Every row comes from one small tree of marks. Brackets hold a mark, then the marks that hang from it, in the order of their numbers. Every link used is in the known rows. Which tree was each row made from?
Known rows
(K_175 (K_666 (K_116 K_731 K_787) (K_920 K_818))): [ 60.9  -1.9  32.2  -1.1  18.6   4.2   5.4   5.7 -18.8  13.1 -27.4   6.1
 -12.0  47.9  15.7  10.6  24.3   0.5 -15.5   4.8  10.2 -17.9]
(K_175 (K_666 (K_116 K_731 K_787) K_630)): [ 56.1  -8.1  37.0  -7.7  24.7   8.9  15.3   3.3 -29.2  -5.4 -35.1   2.3
  -1.9  41.6  15.3   0.3  23.0   4.7 -13.7   6.7   9.7 -25.4]
(K_920 K_291 (K_818 (K_189 (K_666 K_116 K_630)))): [ 58.6  11.7  20.5 -24.1  24.9   8.7  20.8  15.6 -19.0   0.0  -6.0  16.0
 -13.0   9.1  -5.0  18.3  43.2   1.5  -9.8 -15.5   1.2 -19.8]
(K_920 (K_818 (K_189 K_291 K_666))): [ 46.8  16.4  17.3 -15.2  18.4   7.6  29.0  13.2  -0.5   4.7  -4.4  10.0
 -16.7 -16.7  -8.9  25.8  22.6  14.7  -0.9   1.9   1.2 -27.4]
(K_116 K_787): [ 34.2  -0.4  29.0   0.6  24.9   8.8   7.1  18.6  -8.6  -5.3 -15.7  -4.2
  -8.3  15.9   8.3  12.2  -6.4   3.0   4.0   7.7   3.8 -21.6]
(K_666 (K_630 K_731)): [ 32.5  -5.0  43.7  -2.6  24.6  11.1  13.4   2.4 -19.2 -17.3 -20.8  -2.3
  -9.0   8.3  13.3   1.5   4.0  -7.4   0.0   7.7   1.8 -25.4]
(K_189 (K_666 K_116)): [ 32.6   4.7  30.0  -9.9  24.3   2.2  13.4  13.7 -14.9  -2.6 -13.6  11.6
  -8.8  -2.1   1.3  17.0  18.7   4.8  -1.7   1.4   6.7 -31.3]
(K_920 K_291 K_818): [ 31.2   4.6  16.2   0.0  22.6  11.8   3.7  20.9  -3.0  -4.2   3.9   9.9
 -15.6   6.1   2.2  18.5  14.4  -5.5  -3.8  -7.4  -3.8 -17.2]
(K_920 K_818): [ 26.8   3.9  22.5   0.6  20.2   9.7   6.8  24.4  -1.5   0.9  -5.9   4.8
 -13.9   0.0   6.0  14.6   8.8  -2.8   0.0  -4.2  -0.6 -22.3]
(K_818 (K_920 K_291)): [ 31.4   6.9  22.4  -7.4  29.8  10.0   2.1  20.5  -0.5 -27.8  -5.7  10.6
 -11.8  -0.5   5.3  11.5  -2.1   0.3  -1.5  -1.8  -4.9 -27.4]
(K_666 K_116 (K_630 K_731 K_787) (K_920 K_291 K_818)): [ 68.3  -3.6  48.2 -10.3  26.3  13.2   6.0  -8.7 -25.7  -2.2 -16.1   2.1
 -13.1  42.0  17.8  13.5  32.1 -22.4  -5.4  -7.4   1.3  -1.8]
(K_175 (K_666 (K_116 K_731 K_787) K_920)): [ 54.6  -2.6  37.1  -1.0  23.0   3.0   3.0   3.3 -25.3   2.8 -34.4   5.2
  -7.2  45.5  15.1   8.1  12.2   4.1 -12.2  10.9  12.0 -25.6]
(K_116 K_731): [ 29.2   0.8  26.6   2.9  22.3  16.5   9.0  19.7 -11.6 -14.5 -16.6  -0.5
 -12.2  15.6   4.1   4.3  -2.7   1.9  -1.4   9.0   1.2 -31.0]
(K_189 K_291 (K_666 (K_116 K_787) (K_630 K_731) K_920)): [ 67.7  -2.0  52.2 -16.5  25.9   1.6  31.1 -23.3 -30.6  -0.3 -32.5   3.6
   3.6  26.7   5.1  18.6  33.2   3.2  -3.9  18.3  15.8  -9.9]
(K_189 (K_666 (K_630 K_787))): [ 49.7   1.7  37.1 -10.8  29.1  11.9  20.0   0.6 -14.0  -6.5 -18.3  -2.1
  -7.4   4.4  11.4  14.3  18.8  -0.5   1.1   6.5   3.6 -24.5]
(K_920 K_291 (K_818 (K_189 (K_666 (K_116 K_731) K_630)))): [ 69.2  10.1  18.0 -22.1  22.4  16.0  24.5  14.5 -23.7  -3.9 -10.7  13.4
 -14.6  28.0  -6.3  10.1  46.5   3.5 -13.3  -8.7   2.5 -21.0]
(K_175 (K_666 K_630)): [ 28.1  -2.9  33.8  -1.7  25.1   3.2   9.9   5.6 -16.5  -9.0 -23.8   7.3
  -4.9  -3.2  15.4   6.5   9.8   1.0  -8.8   0.1   3.5 -34.1]
(K_175 K_666): [ 21.7  -0.2  27.2   3.4  22.5   2.4   2.6  11.2  -8.8  -5.8 -16.9   8.2
 -12.6  -7.7  13.9  10.8   0.0   4.0  -5.9   4.4   2.5 -38.4]
(K_189 K_666 K_818): [ 29.1   5.4  30.5   0.3  28.8  10.4  27.0   6.0  -9.5  -1.3  -7.9   3.3
 -12.8 -14.9  -4.4  23.3   0.2   5.5  10.9  10.9   9.1 -31.6]
(K_666 (K_920 K_291 K_818)): [ 36.8   6.3  22.8   2.1  24.4   6.1  -1.8  13.7  -9.0   0.3  -2.0  11.9
 -13.3  16.0   3.8  21.2  12.4  -8.6  -5.7  -6.5  -0.5 -12.0]
(K_175 (K_666 (K_116 K_731) (K_920 K_818))): [ 46.6   1.4  33.1  -0.8  19.0   3.8   2.7   8.3 -18.5   7.7 -24.2  14.5
 -15.5  29.8  12.4   9.7  25.2  -1.9 -17.0  -1.5   7.3 -26.1]

Which tree is each row?
[ 53.6  13.9  23.1 -20.3  22.3   9.8  35.3   7.3  -7.3   1.4 -12.4   9.6
  -8.2 -11.9  -7.6  21.7  32.7  12.5  -5.3  -1.1   4.1 -22.9] : (K_920 (K_818 (K_189 K_291 (K_666 K_630))))
[ 39.8  13.7  20.5 -10.3  20.0  11.2  17.7  20.7  -0.1  -2.5  -8.3   4.8
 -15.8  -9.8  -4.9  21.7   8.6   9.7  -0.1  -3.6  -2.8 -23.8] : (K_920 (K_818 (K_189 K_291)))
[ 45.0   5.1  30.2  -7.4  32.0   2.0  12.5  -3.2 -23.4  -7.3 -12.8  13.7
  -1.2  10.0   1.4  19.6  22.8  -3.2  -8.4   1.2   7.6 -20.3] : (K_189 (K_666 K_630 (K_920 K_291)))
[ 37.6   0.2  35.5  -1.2  23.7  -1.0   6.5   1.7 -15.6   6.7 -21.7  13.6
  -6.4   9.4  16.8  11.4  22.2  -5.4 -14.8  -5.3   6.0 -22.3] : (K_175 (K_666 K_630 (K_920 K_818)))
[ 66.2  -3.3  37.8  -7.6  30.9  13.0   9.0   3.1 -36.4 -11.4 -28.0   2.0
   2.4  60.9   3.8   9.0  22.0  -5.2 -12.1   1.8   8.2  -7.4] : (K_666 (K_116 K_731 K_787) K_630 (K_920 K_291))
[ 48.3   8.4  24.1 -10.0  23.4  -0.8   8.2   8.0 -16.0   8.7  -3.8  20.2
 -11.8  16.0   0.2  26.4  38.5  -3.8  -9.3  -8.0   6.2 -15.1] : (K_189 (K_666 K_116 (K_920 K_291 K_818)))
[ 72.2   9.1  36.6 -20.3  29.6  12.2   4.1  11.3 -23.3  -0.6 -16.0   3.4
 -14.0  34.0   8.4  19.3  28.4 -12.6  -8.3 -19.9  -2.3  -9.6] : (K_666 K_116 (K_630 K_787) (K_920 K_291 (K_818 K_189)))
[ 31.0  -3.3  39.4  -9.0  27.1   1.0   8.5   5.7 -24.5  -7.9 -28.2  10.7
  -2.5   4.8  14.0   8.1  20.8   0.0 -11.5  -6.4   5.6 -32.7] : (K_175 (K_666 K_116 K_630))
[ 73.9   7.4  42.4 -17.3  28.3  12.2  15.0 -10.7 -25.3  -8.1 -16.7  -1.5
 -18.4  20.7  10.4  13.8  14.5  -7.5  -2.6   6.3   2.2 -20.1] : (K_818 (K_189 (K_666 (K_630 K_731 K_787) (K_920 K_291))))
[ 56.8  -5.3  61.6  -9.6  29.5  10.1   6.7  -6.9 -30.8  -9.6 -32.7  -5.7
  -8.5  34.0  22.1   7.3  13.4 -17.3  -1.1   2.4   4.5 -14.7] : (K_666 K_116 (K_630 K_731 K_787) K_920)
[ 47.5   4.2  36.4  -3.9  35.0   6.8  25.8  -9.7 -26.5  -5.0 -10.4  10.4
  -2.7   4.5  -5.7  27.1  15.3  -4.0   1.1   3.5  11.6 -18.4] : (K_189 (K_666 K_630 (K_920 K_291)) K_818)
[ 42.5   3.0  26.9  -3.1  23.7  -3.9  -5.0   5.3 -15.1   7.7 -11.0  22.7
 -12.1  17.4  11.3  22.2  28.9  -6.7 -15.0 -12.1   4.1 -20.9] : (K_175 (K_666 K_116 (K_920 K_291 K_818)))
[ 71.0  -2.9  31.1  -9.1  26.3  13.5  10.7   6.3 -29.5  -0.6 -21.2   5.4
  -1.7  63.4   3.8  11.4  36.7  -8.0 -15.0  -3.0   6.9   0.3] : (K_666 (K_116 K_731 K_787) K_630 (K_920 K_291 K_818))
[ 50.4   6.4  26.3  -8.1  27.2   3.6  15.4  -0.3 -16.3   4.0  -5.8  16.6
  -5.8  13.1   2.1  22.1  37.3  -6.1 -11.0  -5.5   5.5 -11.6] : (K_189 (K_666 K_630 (K_920 K_291 K_818)))
[ 58.8   3.8  35.0  -5.8  32.5   4.9  20.8  -4.2 -25.6   7.1 -11.0   7.2
  -6.3  25.0  -4.2  32.7  15.5   1.7   4.5   6.6  15.1 -12.7] : (K_189 (K_666 (K_116 K_787) (K_920 K_291)) K_818)
[ 49.2   0.3  33.0  -8.6  25.7  -1.6   2.6   0.0 -24.2   4.5 -18.5  22.8
  -4.9  22.0  11.4  17.7  39.3  -9.2 -17.8 -16.1   5.0 -13.9] : (K_175 (K_666 K_116 K_630 (K_920 K_291 K_818)))
[ 61.4  -2.1  52.1 -10.1  30.2  15.0   8.5   2.8 -31.8 -10.5 -36.1  -6.2
  -4.0  46.7  13.7   5.5  18.9 -10.5  -6.8   0.6   5.9 -16.9] : (K_666 (K_116 K_731) (K_630 K_787) K_920)
[ 37.0  -7.4  46.5  -7.9  23.4   3.4  11.3  -3.7 -27.3 -10.9 -30.1   9.2
  -8.8   9.4  19.7   1.9  19.5  -5.3  -9.1   2.6   5.5 -32.6] : (K_175 (K_666 K_116 (K_630 K_731)))
[ 44.7  14.7  20.3  -5.2  24.3   7.3  -0.4  23.3  -9.8   2.5  -2.6   9.9
 -18.5  12.5   0.0  21.5   6.3  -4.5  -7.0 -11.6  -3.3 -19.8] : (K_666 (K_920 K_291 (K_818 K_189)))
[ 57.4  -2.5  44.0  -9.8  31.8   2.6  -1.4  -9.6 -28.8  -3.8 -26.0   9.1
  -5.0  28.2  19.6  17.2  24.9 -11.1 -13.2  -8.9   3.8 -18.9] : (K_175 (K_666 K_116 (K_630 K_787) (K_920 K_291)))
[ 63.0   8.4  49.4 -23.8  24.7   2.4  29.9 -11.9 -30.3  -7.7 -30.0   8.5
  -5.8   6.2  -1.2  17.9  27.2   4.9  -5.4   7.3  10.0 -24.7] : (K_818 (K_189 K_291 (K_666 K_116 (K_630 K_731) K_920)))
